In the rows, zero is written as 128.
Known rows, with every way that one mark hangs from another:
sufe[soset]: [133 144 108 142 112 137 138 138 150  96  82 114 149 144 154 147 137 126
 117 115 138 130 107 147 137 130 114 123 147 145 120 105 130 128 109  87
 105 120]
fuluk[tola[voka vovo[pelen toged]]]: [ 78 153 133 129  83 125 114 132 142 144  99 117 136  90 214  92 132  85
 121 136 137 168 137 158 137 249 123 131 121  92 131  47 113 110 130 158
  66 124]
voka[tola]: [131 126 123 144 148 105 109 121 106 153 158 134 135 130 128 129 111 158
  96 137 165 147 138 124 133 138 115 124 133 129 154 129 133 140 111 145
 124 134]
soset[sufe]: [127 135 151 149 123 111 159 115 118 127  80 135 128 144 119 142 126 129
 130 141 133 132 136 106 134 147 141 130 149 134 128 153 140 128 133 159
 128 104]
voka[tola vovo[pelen[demab[bida]]]]: [114  74  94 101 120 100 145 123 113 128 122 136 115 151 112 103  89 156
  96 185 226 139 148 143 127  76  93 111 103 142 173 142 140 116  99 126
 111 167]
bida[demab[pelen[vovo]] gipu]: [114 120 120  96 119 127 153 173 141 130 204 123 130 109  78 135 141 117
 148 155 178 136 157 111 119 134 148 118 117 152 130 138 152 129 127 104
 118 103]
fuluk[tola[vovo[pelen toged]] voka]: [ 86 151 142  98 120 104 136 182 126 114 117 117 125  63 179  75 138  91
 156 109 158 145 138 172 143 228 115 146 145 144 151  60 123 106 141 167
  58 119]
vovo[pelen tola]: [ 87 137  95 166 110 140 144 137 160 136 144 136 119 152 135 114 116 106
 138 137 150 138 100 163 112  97 130 128 144 129 115  80 135 126 139 132
  92 139]
sosol[pelen]: [130 145 140 130 127 131 150 117 145 139 108 119 135 135 121 122 115 127
 134 128 125 129 133 167 113 112 126 121 130 153 134 143 154 132 130 136
 112 144]
tola[voka vovo[pelen toged]]: [ 79 126 111 144  87 134 123 115 167 171  85 110 143 110 205 125 138  99
 114 140 148 171 143 132 135 211 118 131 101  90 133  52 108 121 120 155
  84 133]
demab[pelen]: [128 138 116 134 116 119 179 137 160 120 148 112 126 118  97 131 142 110
 158 136 144 124 120 116 133 137 121 146 105 150 140 125 149 161 120 143
 130 115]
demab[bida pelen]: [107 139  98 121 103 119 206 138 162  94 129  98 101 115  72 114 142 101
 176 147 154 118 131 120 149 108 101 150  85 146 148 143 144 136 108 140
 115 143]
demab[pelen[sosol vovo[tola voka]]]: [132 180  85 166  58 119 181 194 171 114 201 150 107 131 115 103 136 134
 152 148 143 150 122 152 106 107 161 137 179 169 125 127  95 132 122 111
  98 130]
demab[bida pelen[gipu sosol vovo[toged]]]: [112 167 112 101  59 101 224 167 221  97 133 129  83 113 111  78 142 126
 182 204 155  95 165 121 139  83 129 130 150 142 176 173  99 135  67 120
 113 129]
bida[demab gipu[pelen[sosol vovo]]]: [121 110 110  55 126 113 105 219 142  94 194 144 122 108 112 126 147 131
 144 181 167 147 141 150  98 113 185 104 164  97  98 161 132  94 134  60
  95 115]
voka[tola[fuluk] vovo[pelen toged]]: [130 120 132 145 114  87 140  96 162 161 201 131 134 175 164 120  59 120
  89 163 209 158 147 137 142 152 105 141 105 154 167  72 118 120 101 163
 102 143]
sufe[soset toged]: [137 157  90 148 111 159 120 139 179  71 112 136 156 148 182 148 128 131
 108 120 138 106  97 183 140 140 103 102 156 177 113 112 105 121  81  75
  95 126]
fuluk[tola[voka[vovo[toged]]]]: [132 136 156 125 107 117 148 134 128  94 115 144 112 107 210 114 105 103
 102 128 125 148 145 150 111 224 121 120  82 126 132  98  94 108 147 139
 111 134]
fuluk[tola[voka vovo[pelen[gipu]]]]: [ 41 165 131 103  84 105  67 147 146 147  84 112 114  99 195  80 155 134
  89 158 126 157 124 128 146 186 135 133 153  65 154  86 142 110 100 120
 106 122]
bida[gipu[pelen[demab vovo[toged tola]]]]: [114  73 116 111 146 176 168 189 114  94 149 176 147 109 172 152 119 108
 159 194 145 132 162 167  74 141 145  92 113 176  88 136  88 133 162 109
  83 115]
fuluk[tola[vovo[pelen[gipu] toged voka]]]: [116 175 131 105  86 133 113 155 178 154 136 126 135 118 202  52 156 120
 130 136 124 128 131 146 156 205 123 131 179 150 161  54  73 125 128 136
  69 118]
tola[voka[vovo]]: [116 112 132 128 102 115 115 121 125 120 102 132 112 131 170 152 119 132
  73 124 129 162 134 112 105 159 126 125  69 109 129 128 111 110 127 120
 147 152]
pelen[sosol vovo[toged tola[fuluk]]]: [117 162 128 172  80 107 154 146 147 124 189 174 110 154 172 108  85 121
 136 173 134 151 151 166 122 106 162 129 170 131 128 125 102 106 109 121
  85 120]
pelen[demab[bida[gipu]] sosol vovo[toged]]: [141  71 111  76 117 145 169 183 134 103 146 151 113 100 135  92 116 144
 180 212 190 110 202 161 121 116 145 123 148 136 140 182  97  95 100 100
  89 131]
voka[tola vovo[pelen toged]]: [159 109 114 131 124 110 147 109 166 156 165 137 128 156 169 114  85 127
  96 148 204 140 137 145 117 151  99 125 106 157 153  84  94 134 120 169
 104 149]
voka[vovo[pelen toged tola]]: [138 123 106 150 107 150 182 120 183 117 146 159 107 164 181 124  94  94
 125 137 155 136 110 173  95 117 115 121  99 168 124  76  84 124 154 149
  85 153]
pelen[demab gipu sosol vovo]: [118 113 139  94  98  97 115 168 128 127 114 162 119 120 139  98 132 188
 114 215 139 118 169 127 111  44 167  99 213 109 160 195 129 133  77  67
 147 105]
bida[gipu[pelen[demab sosol vovo[voka]]]]: [137  82 106  67 117 138 110 228 126 102 182 143 148 107 141 121 155 159
 153 193 165 141 163 152  89 132 177 122 186 151 100 153  91 103 133  67
 103 116]
bida[gipu]: [137  91 125 100 157 156 108 148 130 132 167 119 123 120 124 128 137 136
 138 135 153 125 146 125 124 159 138 151 112 129 123 129 128 118 135 119
 122 128]
pelen[sosol vovo[toged tola[fuluk voka]]]: [ 64 158 135 195  58  97 150 149 147 131 169 161 118 134 197 129  93 118
 119 179 128 180 165 154 118 151 164 128 149  97 127 109 104  99 100 108
  86 128]
demab[bida pelen[sosol]]: [120 140  87 109  95 104 199 166 181  82 138 102  85 115  75  96 149 122
 184 165 163 123 125 137 148  92 134 157 129 115 161 165 158 128  91 127
 102 136]
voka[tola vovo[pelen[demab gipu sosol]]]: [135  70 119  95 127  81 100 148 160 142 152 149 109 157 146  91 114 202
  72 215 211 149 142 131 116  56 139 118 188 110 197 162 157 139  71  95
 132 133]
fuluk[tola]: [127 155 141 112 129 114 125 146 106 100 137 134 122 107 136  92 119 117
 144 128 123 121 123 156 131 164 135 130 143 127 127 124 133 120 138 133
 113 118]
gipu[bida]: [139 130 119 130 119 117 135 136 112 104  96 146 135 128 118 118 138 105
 126 111 148  94 117 131 127 132 114 152 119 135  98 121 131 105 139 143
 146 113]
sosol[pelen[vovo]]: [117 175 136 120  89 116 153 117 131 152 104 139 133 131 115 119  91 129
 125 143 133 125 151 174  95  96 131 103 134 165 120 154 124 115 117 133
 127 144]

Rows:
[ 89  99  99 123  88 134 159 153 150 117 133 111 153 135 110  96 146 118
 162 158 177 126 140 152 145 107 112 125 158 157 144  97 114 111 118 101
  84 150]	vovo[pelen[demab[bida]] voka]
[101 138 100  98  94  97 185 168 209  83 134 102  73 114  83  87 171 142
 172 190 147 108 130 113 160  64 132 151 146 110 190 183 157 139  70 103
 116 132]	demab[bida pelen[gipu sosol]]
[105 176 139 142  73  55  75 163 145 172 231 140 127 161 138  86 113 201
  75 191 167 157 170 104 159  99 158 136 226 128 184 148 105 105  60  87
 129 127]	pelen[gipu sosol vovo[voka[tola[fuluk]]]]
[122  89 134  88 120 163 193 142 137 127 120 141 141 104 128 106 100 124
 174 195 171 104 207 186 109 125 112 101 106 190 140 170 108 108 118 120
  82 146]	sosol[pelen[demab[bida[gipu]] vovo[toged]]]
[106  82 116 154 117 133 165 162 200 119 139 161 121 139 183  86 144 140
 154 211 148 132 130 167 117  73 157 111 210 119 165 118 130 156 111  90
  70 112]	vovo[pelen[demab gipu sosol] toged tola]
[161 167 131 119 110 140 122 147 119 133 133 140 139 101 197  79 144 116
 128  99 103 146 142 153 153 241 121 130 141 165 136  72  65 118 157 156
  73 119]	fuluk[tola[vovo[toged voka]]]
[111 177 128 116  71  90 172 151 155 107  98 145 118 121  93 111 144 118
 138 163 156  72 132  94 121  95 114 140 125 158 123 146 128 124 102 136
 180  96]	demab[pelen[gipu[bida] vovo]]
[107 125  86 140  68 127 161 198 108  95 147 172 111 130 122  91 126 161
 141 180 143 143 158 172 120  61 150 108 189 148 134 165  85  99 115  76
  83 148]	pelen[demab[bida] sosol vovo[tola voka]]
[168 106 110 105  97 119 164 138 209 115 149 136 103 150 171  92 105 115
 139 157 181 133 125 167 102 122 136 139 145 126 140 104  95 112 120 140
 100 142]	voka[vovo[pelen[sosol] toged]]
[137  79 114  91 132  94 137 196 117  57  81 156 142 111 127 114 161 117
 152 176 156 111 117 153 104 107 146 131 154 113  88 159 161 115 135 105
 126  95]	gipu[bida pelen[demab sosol]]
[128 118 111  93 119  79 129 204 138  51 123 152 138 117 111 114 173  97
 142 146 157 129  92 148 119 113 150 121 158  91  88 138 169  98 151  93
 106  99]	gipu[bida[demab] pelen[sosol]]
[118  77 132 119 110 117 152 155 212 132 136 135 139 131 172  82 147 144
 158 215 161 114 146 150 130  93 154 115 208 118 173 126 132 150  91  94
  92 103]	vovo[pelen[demab gipu sosol] toged]
[134 150 146 110  81  79 145 176 169 104 127 180 133 118 147  76 150 126
 131 172 151  94 150 134 129  98 149 104 192 117 135 145 109  98 118  91
 127  85]	pelen[gipu[bida[demab]] sosol vovo[toged]]
[125  89 123  95 110 117 120 148 183 154  92 140 128 119 189  78 157 161
 123 207 151 139 153 130 143 108 149 114 196 103 175 123 132 151  86 108
  86  98]	tola[vovo[pelen[demab gipu sosol] toged]]
[106 111 129 140  82 129 156 116 187 136 111 121 129 139 197 132 105  98
 114 150 163 150 134 142 101 180 111 124  81 125 130  69  92 108 129 146
 108 153]	tola[voka[vovo[pelen toged]]]
[ 93 135 134 101  70 122 140 165 123 120 118 142 136 123 120  91 144 169
 130 186 133 107 174 117 139  66 117  91 171 166 162 163  79 110  95  70
 130 140]	pelen[demab[bida] gipu vovo[voka]]
[ 66  83 140 118 125 108 134 190 141  93 112 153 103 124 149 115 136 150
 102 165 161 139 124 147 102  65 132 111 147 161 178 137 141 126 133  84
 112 143]	fuluk[voka[vovo[pelen[demab gipu] tola]]]
[134 133 113 148  93  99 121 163 228 174 215 119 147 145 174  69 149 164
 132 176 185 139 142 141 150 139 138 134 226 137 184  85  80 141  91 123
  77 132]	vovo[pelen[gipu sosol] toged voka[tola]]
[ 78 143 144  94  89 117 174 137 130 128  66 144 127 125 103  99 115 159
 130 207 134 100 182 158 115  28 116  80 147 157 171 211 137 120  81  86
 126 148]	sosol[pelen[demab[bida] gipu vovo]]
[ 90 126 119 129 137  95 113 160 132 170 136 117 148  85 170 105 131 131
 110 120 201 167 150 147 151 201 100 142 143 147 179  70 123 125 118 183
  70 133]	fuluk[voka[tola[vovo[pelen toged]]]]
[123 170 123 187  59 116 157 169 161 132 221 165 130 154 176  99 101 122
 136 158 127 158 157 165 131 135 166 134 192 163 129  98  62 101 122 108
  73 126]	pelen[sosol vovo[toged tola[fuluk] voka]]
[136 121 143 168 118 127 169 106 143 104 170 168 105 172 181 135  75 105
  98 135 124 157 134 145 125 131 121 129  80 163 134 101 100 118 143 140
  97 139]	voka[vovo[toged tola[fuluk]]]
[139 129 100  97  75  96 135 221 114  77 111 171 158 117 131 109 158 129
 145 171 163 116 135 158  94 115 151 120 185 150  73 142  95  91 140  90
 134 102]	gipu[bida pelen[demab sosol vovo[voka]]]
[ 96 177 136 114  78 105 167 143 174 131 137 127 112 124 102 121 134 141
 133 177 135 107 146 100 122  92 133 121 138 151 156 157 124 155  91 120
 159 110]	demab[pelen[gipu vovo]]
[137 167 116 149  90 107 102 154  98 178 185 143 155 134 131 119 111 169
  96 136 169 149 161 125 127 145 123 114 164 167 138 115  70 117 116 132
 128 143]	pelen[vovo[voka[tola]]]
[ 79 128 135 122 105  79 119 174 168 132 153 110 124 104 167  90 136 113
 142 146 176 173 152 151 166 181 146 172 173 112 166  81 146  95  97 139
  61 119]	tola[fuluk[voka] vovo[pelen[sosol] toged]]
[110  85 159  97 125 100 173 190 127  72 126 144 135  83 172  88 112  96
 158 145 183 133 145 187 104 182 119 124 140 183 155  93 124 109 153 143
  84 120]	fuluk[tola voka[vovo[pelen[demab] toged]]]
[115 148 132 123 106 100 166 149 172  95  96 127 120 124  93 107 170 109
 146 146 146  82 113  92 141 116 107 158 118 145 139 134 154 142 112 139
 167  95]	demab[pelen[gipu[bida]]]
[ 74 159 126 126  75 106  77 123 172 178 160  98 137 161 157  91 146 149
  88 149 139 160 134  95 179 134 131 153 172 127 168  68 119 111  92 103
 107 127]	tola[fuluk vovo[pelen[gipu] voka]]
[112 103  92  92 136 147 184 158 166  91 169  90  97 110  72 121 156 110
 182 153 175 114 150 114 146 140 112 165  72 152 147 149 148 125 111 133
 109 141]	demab[bida[gipu] pelen]
